Each row was made from one path, in order. Every step used is in the known rows, and no mark comes twice. Write each row's path.
Known rows:
N/B/S/C/G/Q: [-10 -24  31 -80   3  29  30   8 -86  45 -61  16  -1 -60   5  12  15  44
 -38  -7  33  -9 -14  10  50 -18 -70  49  52  40 -57  49  27 -48 -34   5
  28  35  -9   9 -10 -29  41 -24  48   8  40 -73  -9  28  24]
N/B/S/C: [-10   9  14 -76  41  17   9 -46 -44  28 -36 -18 -18 -43  38  10  18  -3
 -29  -7  39 -23 -31 -12  42  16 -18  22  21  18 -21  35  18 -18 -20 -32
  28  30  -2 -16 -13 -29  26 -23  24  -8  39 -21  16  -5  24]
G/N/Q/S: [-26 -50   8   2 -12 -11 -26  18 -54 -22   2 -31 -24   2 -17   9  34  50
  -1  40   4 -31 -32 -13   2 -45   7 -17  14  34 -39 -11 -42 -65   9 -41
  19 -12 -21  14 -41  39   0  -8  35   3  -1 -32 -31  41 -54]
B/G/N/Q: [-34 -49 -22 -29 -17  39 -18   8 -30 -12 -62 -21 -12 -10 -15  25  19  17
  37  10   5 -11  -7  49  16  10  22  20  22  30  20 -41 -22 -55 -21 -30
   0  17 -16  48 -49  40  26 -29  16  -6  -8 -11 -19  35 -32]
S/B: [ 18 -20  20  11  -2   8  13 -18 -15   2  -3  -3  10 -17  16  -4 -32  -9
  -9   9   4 -11   5  29  17  -6   5  12  -2  -6 -53   9  21 -21   1  -7
 -18  -4 -32  23  -9 -45 -12 -14 -21   1   1  -8   1  11 -29]
B/S/C: [-24  18  -8 -67  38 -23  30 -29 -20  25 -21 -20 -19 -53   3  -2  21 -11
 -26 -22  14  -5 -26  -1  20 -24 -20  27  16  13  -4  33  10 -35 -20 -23
  -2  24  22   1  -7 -31  21 -22  12  -6  35 -10  -7 -26  26]
B/G/N/Q/S: [-30 -62 -15 -13 -35   4 -15   6 -58 -34 -33 -51 -32 -18 -18  20  33  26
  12  23  13 -25 -35  17   3  -2   7   3  12  49 -22 -22 -33 -68 -17 -27
  10   7 -28  34 -60  53   8 -25  45  -5   0 -45 -27  43 -37]
B/S/C/G: [-11 -25  -5 -85  26 -15  42 -23 -58  38 -24  19  -4 -52  -6   4  24  15
  -4 -13   8   7 -22   2  29 -24 -55  24  25  12 -20  37  30 -57 -54 -16
 -19  37  26 -11  21 -29  32   2  48   3  46 -29 -11 -14  35]
B/G: [ -2  -8 -21 -18 -16  30   8  -8  -7  -1 -41 -20 -16 -12   5  10   0 -32
  19 -13   2   3  -6  27   0  39  -4  21 -12  10  17 -18  21  -2 -24   7
  -2  16 -15  21 -24  15  18 -18   6  -6   2  -7   0   2  13]
G/Q: [ -7  17  15   3 -26   4   4  43 -18   0  -9  -5   8  -6 -19   1 -11  21
 -25  -6  10   5  10  15  -8 -29 -22  31  21  22 -12   5  -9 -18   7  29
  14 -12 -17  30 -16   5   8 -21  -7  14   4 -24  -9  17 -14]
N/G/C: [  6  29   4  -6  -3  69 -57  20 -17 -29 -18   7  -1 -37  32  33  12   6
  22  26 -16 -11  -4  37  15   4 -23  -7   8  33  12  24  -1 -27 -22  27
  -7 -17  26   6   0  -3  19 -23  13   4 -41 -36 -42  20   8]
S/B/G/N/Q: [-23 -66   9 -16 -18  50  -3 -13 -50 -18 -70 -25 -14 -25  -3  19 -12   4
  32  14   6 -22  -3  80  29  -4  24  36  27  27 -30 -39  -3 -69 -26 -32
 -15  11 -50  72 -52  -3  11 -36  -5  -3   1 -15 -29  40 -62]
Q/G/N: [-46 -30  11  -7 -18  17   5  -1 -41  -7 -24  -8   6 -21   0  -5 -14  27
   8   8  -7 -24   1  24 -22  -8  -5 -10 -10  -3   9 -39 -19 -28 -18 -27
 -18 -21  -7   9   4  36  20 -37   1  12  -7 -10 -22 -10   5]
S/B/G/Q: [  8 -16  16   1 -37  37  25  19 -40  -8 -61 -22  -4 -41  -9  -1 -33 -20
 -14 -11  14  12  12  70   3   9 -19  64   5  31 -43  -8  31 -42  -8  30
  -1   9 -62  82 -49 -19   0 -50 -31   3   8 -30 -15  27 -20]
Q/G/N/B/S/C: [-53 -32  24 -82   4  34  14 -44 -80  22 -58 -21 -12 -59  39   8  14  22
 -25   8  33 -43 -26  20  26  16 -17  15   4  16 -14  -2   6 -37 -30 -59
  13   9  -7  -3 -17   8  52 -63  21  -2  28 -31  -1  -6  31]
C/G/N/B/S: [-36 -37  20 -71  -8  65  -9   0 -73  -1 -36  18   9 -21   7  11  30  47
   7  48   6 -35  -2  25  29  -5 -46   6  34  34 -33  19  19 -29 -58 -33
  50  -6  -9   4  12  11  37 -13  60  10  19 -67  20  28  23]
G/Q/S/B: [  23  -16   48   31  -41  -14   19   37  -61  -14   13  -25  -13  -33
   -6  -22  -22   18  -47   15   11  -10  -15   10  -10  -43  -30   32
   -3   40 -106   24    0  -60   21   13    9  -15  -64   41  -42  -25
  -21  -31   -4   13   15  -62  -19   31  -38]
S/C: [ -1 -15  14 -39  30 -34  19 -12 -14  31 -10  -6 -11 -26   9   5   9   5
  -2 -17  13 -16 -20   1  44  -8  -1  -2  17 -24 -19  -9   6 -16   5 -15
 -31  20   6  -1 -12 -22  13 -11  -5  16  15   6 -11   1   1]
Q/G: [-22 -28  -9  14  -4   9  16 -23 -27  12 -15  -5   5 -16   3   6 -19   2
 -11 -17  -1  24 -11  -1 -41  12  -6  -2 -27   2  17  -3  -4   4  -4 -13
 -17   7   1 -13   5  16  13  -9   5  -7  -4   0 -21 -24   9]
C/G: [  4 -50   0 -21  -7   6  13  10 -31  14  -5  34   6  -5 -17  -1   3  31
  21   8 -16   6   1   1  10  -2 -29   1  12  -1 -17   9  14 -12 -31   7
  -8  16   6  -7  25  -3  15  21  30   7   3 -23  -4  11  10]
N/B: [  7 -17  20  -7  -3  40 -29 -20 -13   2 -11  -3  -1  -1  33   9   6  -2
  -6  21  16 -14  -3  -9  21  34   1   3   4   3 -10   6  12  20   6  -7
  42   5 -19  -8  -8  -8   9   0   4  -5  -2 -17  16  27  -2]
Q/S/C/G/N: [ -5 -87  37 -59  -2 -56  26  24 -81  10   4  -1 -28 -47 -12 -10  36  68
   3  22   5 -54 -42  -7  55 -32 -47 -22  31   2 -82 -17  -1 -67 -20 -24
 -31  10 -18  -6 -14   7  17 -21  49  40  21 -63  -9  14   7]
S/B/G/C: [ 14   3  26 -15 -23  65  -3   6 -39 -26 -61 -15 -21 -38  19   2 -19 -23
   5  10   0   3 -10  82  18  32 -57  24  -9  -2 -22  17  31 -53 -35  17
 -29  -4 -39  49 -35 -35  21 -52 -32 -13  -2 -10 -30  21 -17]
B/S/C/G/Q: [-16 -11  15 -73   9 -11  49  27 -67  48 -39   6  -3 -64 -30   3  12  32
 -29 -30  14   9  -5  11  28 -52 -79  46  46  38 -36  44  19 -66 -35  11
   0  27   6  18   1 -20  40 -28  43  13  43 -51 -22  -8  25]
G/B: [ -2   6  -1  -7 -13  -7 -25  -6 -30  -2 -29 -14  -3  -3 -13  12  -7 -19
  -2   0  17   9  10   3   0 -21 -46 -18 -16  -8 -16 -18 -20 -21  -4 -15
   0 -13   2  35 -15  31   8  11  -9  10   7   0   9   0 -48]
G/Q/S: [  4   8  24  22 -43 -26  12  46 -42 -22  18 -27 -15 -27 -15 -14   1  23
 -45   2  10  -2 -18 -19 -26 -39 -34  15   2  43 -52  19  -8 -35  21  18
  25 -13 -34  20 -36  16 -17 -20  26  10  17 -64 -21  22 -18]

Write each row's path:
[ -12 -100    7  -14  -26  -14  -12   19  -81  -14   -4   -3   -6   -5
  -29   14   35   81   14   44   -2  -27  -31   -5   12  -45  -19  -10
   38   32  -53    5  -27  -78  -21  -37    5    6   -9    4  -10   36
   15   15   61    6    3  -63  -34   51  -39]
C/G/N/Q/S
[-14  -9 -15 -60  -6   6   5 -18 -68   4 -41  14   7 -26 -19  15   9  13
  -4   4  11  32   5   9  -5 -39 -83   6 -10  21 -29  38   6 -51 -55 -19
  16  12  21  30  12  20  29  23  43  14  36 -49   3  -2 -15]
C/G/B/S
[-30 -36   4 -14  -3  23 -23  17 -29  -3 -26 -18   1   8 -18  22  11  49
  19  23   8 -22  -1  24  14 -32  18  -1  37  14  -9 -15 -39 -39  -8 -34
   6  -7  -5  30 -24  32  16  -8   9   3  -8  -2 -21  33 -51]
G/N/Q
[ 18 -18  30  -2 -34  32   1   8 -52 -53 -29 -38 -43 -47  16  -5  -7 -23
 -20  28   4  -7 -41  48   5  26 -58  11 -33  20 -62  31  29 -73 -24  12
 -28  -4 -45  38 -55 -28   0 -50  -7  -4  13 -52 -37  21 -28]
Q/S/B/G/C
[  3   0 -21  -2  -7  30 -58 -22 -49 -16 -29  -4  12 -35  21  47   2 -20
  28  17   4 -13   5  14  13 -19 -16 -18 -22  30 -30 -15 -14 -20 -12  -9
  16  -6  15  34 -17  30   8   0  21  14 -23 -28  -2  10 -25]
N/G/B
[ 23 -22  32  37 -31  21 -12  17 -71 -30  15  -8   6 -59  20  17 -17   9
 -22  21   7 -33 -10   8   2 -49  -3  34  -1  83 -98  15   5 -57  13  18
  23 -12 -46  42 -33 -24 -27 -35  24  20 -16 -88 -30  43 -19]
N/G/Q/S/B
[-10 -75  40 -42 -21  49 -16  12 -61   5 -33  33  15 -13   5   2  14  57
  25  46  -1 -48   4  29  50  14 -26  -7  36  -2 -47 -10   5 -10 -34 -17
  30  -3 -22   8   9  17  32  -6  38  17  -1 -45  17  36   8]
C/G/N/B
[-18   0  19   2 -23  39  -3  10 -30  -7 -33  -5   0 -23  17  -5 -18  11
 -17  -5  -4  25  -9  24 -32  13 -47  -8 -25 -10  30  21  -2 -35 -17  13
 -34 -13  10  -8   6   6  32 -34 -19 -10 -19 -10 -65 -14  -1]
Q/G/C
[-23 -72  -4 -44  -6 -22   7  -4 -71  -2 -49 -59 -47 -44  -9  10  44  24
   9   3  25 -37 -53  12  40 -10   1   8  19  22 -41 -42 -25 -88 -12 -44
 -19  35 -24  31 -82  35  24 -44  35   3  24 -41 -35  35 -35]
B/G/N/Q/S/C
[  3 -45  27 -43  -3 -23  40  42 -56  46 -35  27  -1 -48 -21   0  -1  54
 -11 -24  13  -3   3  16  43 -40 -56  29  46   5 -51  15   9 -44  -4  22
 -22  20 -15  21  -4 -18  34 -17  15  33  23 -41 -30  19   5]
S/C/G/Q
[ -5 -97  50 -63  -9 -16   0   6 -92  15 -10   8 -26 -42  18   0  31  65
  -8  36  22 -69 -51 -13  76   0 -42 -28  34  10 -92  -5   8 -55 -18 -37
  12   4 -33 -13 -22   8  27 -23  63  24  17 -73   4  47  14]
Q/S/C/G/N/B
[-11  24 -22 -72  34  11 -29 -46 -68   6 -50 -24 -10 -74  31  47  29 -21
   1 -13  23 -18 -11   5  33 -41 -37   7  -5  41 -28   8  -3 -61 -40 -31
  10  18  34  36 -22   6  27 -16  39   9  13 -40  -1  -9  -6]
N/G/B/S/C
[-18  27  -5 -77  22 -27   8 -32 -58  23 -55 -22 -30 -43  -3  20  13 -17
 -27 -23  33   1 -14   2  17 -38 -62  -3  -6   6 -31  15 -10 -52 -31 -41
  -8  11  16  36 -27   8  30 -10  13  -1  44 -13   0 -27 -22]
G/B/S/C
[-30 -17  -8 -39 -36  31   7  18 -20 -24 -51 -16 -22 -27  -7   3  17   6
  32  15   2 -40   2  56  17  22  -3  13  12  13   8 -52  -2 -21 -25 -12
  -4  -9 -22  47 -27  33  25 -41  10  13   1 -22   6   9  11]
B/G/N
[  2 -43 -11  23  -7 -25 -12  -7 -39 -16  10 -30 -13   8 -10  16  24  26
 -21  16  10   9 -36 -36 -18 -22   5  -2   0  43 -29  20 -25 -52  15 -23
  13  21 -13 -10 -29  15 -10   8  37 -18  14 -29 -32  35 -49]
N/Q/S
[-45 -31 -22 -52  21 -13   9 -69 -92  39 -89 -31  -6 -50   2  43   6  -3
 -30 -31  42  35 -26 -11 -21 -37 -45  15 -22  30   1  12 -28 -84 -27 -60
  -9  40  26  18 -35  29  46 -12  20 -22  35 -10 -56 -23 -63]
N/Q/G/B/S/C
[   3 -108    1  -30   14  -48   11  -10  -72   37  -15    5  -19  -24
  -17   17   32   52    0   -1   11    6  -57  -39   40  -26  -24   -7
   21   21  -64   30   -5  -80   -9  -27  -20   55   -2  -25  -20   -8
   13   10   56    1   30  -50  -50   31  -35]
N/Q/S/C/G
[  6 -64   9 -67   7 -39  11 -10 -66  44 -47  20  -8 -38  -7  10   7  13
  13 -14  22   2 -16   7  52 -36 -78 -19  13 -26 -49 -10   2 -46 -23 -16
 -30  30   9  24  -7   7  35   4  17  26  21 -26 -15   0 -32]
S/C/G/B
[  8 -64  18 -50  27 -31  31 -10 -37  42 -21  31  -4 -30  -7   4  10  26
  14 -11   3  -4 -24  -2  56  -8 -36  -7  26 -18 -34   6  18 -28 -21  -3
 -41  43   8  -7  16 -20  30   3  21  16  21 -14 -14   2  17]
S/C/G
[-37  14 -20 -35 -11   7   8 -46 -69  -1 -56 -24   2 -36   2  15  -6 -23
 -31 -14  20  41  -4   5 -55 -14 -59   7 -46  22   6  19 -17 -40 -30 -43
   9  -3  14  17  -8  39  25 -11  15 -13  20 -27 -11 -32 -21]
Q/G/B/S
[-18  40 -20 -43  -8   2 -13 -20 -50  -9 -40 -26  -2 -28  -8  15   2 -17
 -20   3  22  21   1   2 -22 -33 -52  10 -18  24 -11  17 -15 -40 -29 -28
  27 -11  14  37 -11  23  13   4  16  -1  27 -26  14 -21 -29]
G/B/S
[-12 -86  48 -80  10  23   3   0 -72  33 -47  27  -7 -31  20   6  22  60
  21  30  20 -62 -18  24  86   5 -33  -6  57 -12 -58 -22  16 -24 -24 -27
   0  15 -25   0  -6  -7  41 -13  28  26   9 -37   4  41   9]
S/C/G/N/B
[  8 -31  -1  -3 -18  30  22 -24 -23  -9 -44 -17  -9 -34  14   7 -22 -39
   7  -8   2  -2  -7  53  12  33   1  39 -13  10 -39 -19  32 -23 -23  -3
 -21  22 -44  49 -32 -27  -8 -23 -14 -10   4 -16  -2  13 -10]
S/B/G
[ 16 -47   8   9 -31   2  26 -25 -51 -32 -17 -38 -27 -35  18 -13 -13 -29
 -21   7   7  -7 -37  25  -2  18 -15  20 -34  30 -76  -6  32 -47  -9  -5
  -7  18 -52  38 -50 -16 -20 -30   4  -8  19 -48 -14  15 -14]
Q/S/B/G
[ 15 -76  23 -33  12 -63  28   3 -62  19  11   8 -23 -44  -1  -8  28  34
  -9  -3   9 -16 -52 -29  43 -23 -54 -11   8   4 -72  16  14 -53 -13  -8
 -25  37  -9 -28  -7 -19  17   6  49  19  25 -56 -19   8  16]
Q/S/C/G
[-19 -58  16 -40 -16  11   6  37 -46   3  -8  36   8  -5 -21  -6  11  57
  39  29 -13 -26   8  31  21 -21 -34 -10  33  -4 -24 -21  -3 -32 -30 -13
 -12 -15  -4  17  16  24  23 -10  30  32  -1 -28   1  10   6]
C/G/N
[ 10 -38  26 -30 -27   6   9  13 -71  12 -52 -46 -47 -68  23   6  21   6
 -44 -15  51 -29 -45   1  38  30 -34  38   3  37 -60   0  17 -41  15   9
  35  31 -62  24 -77   7  21 -62  30   7  28 -72 -15  41  12]
N/B/G/Q/S/C
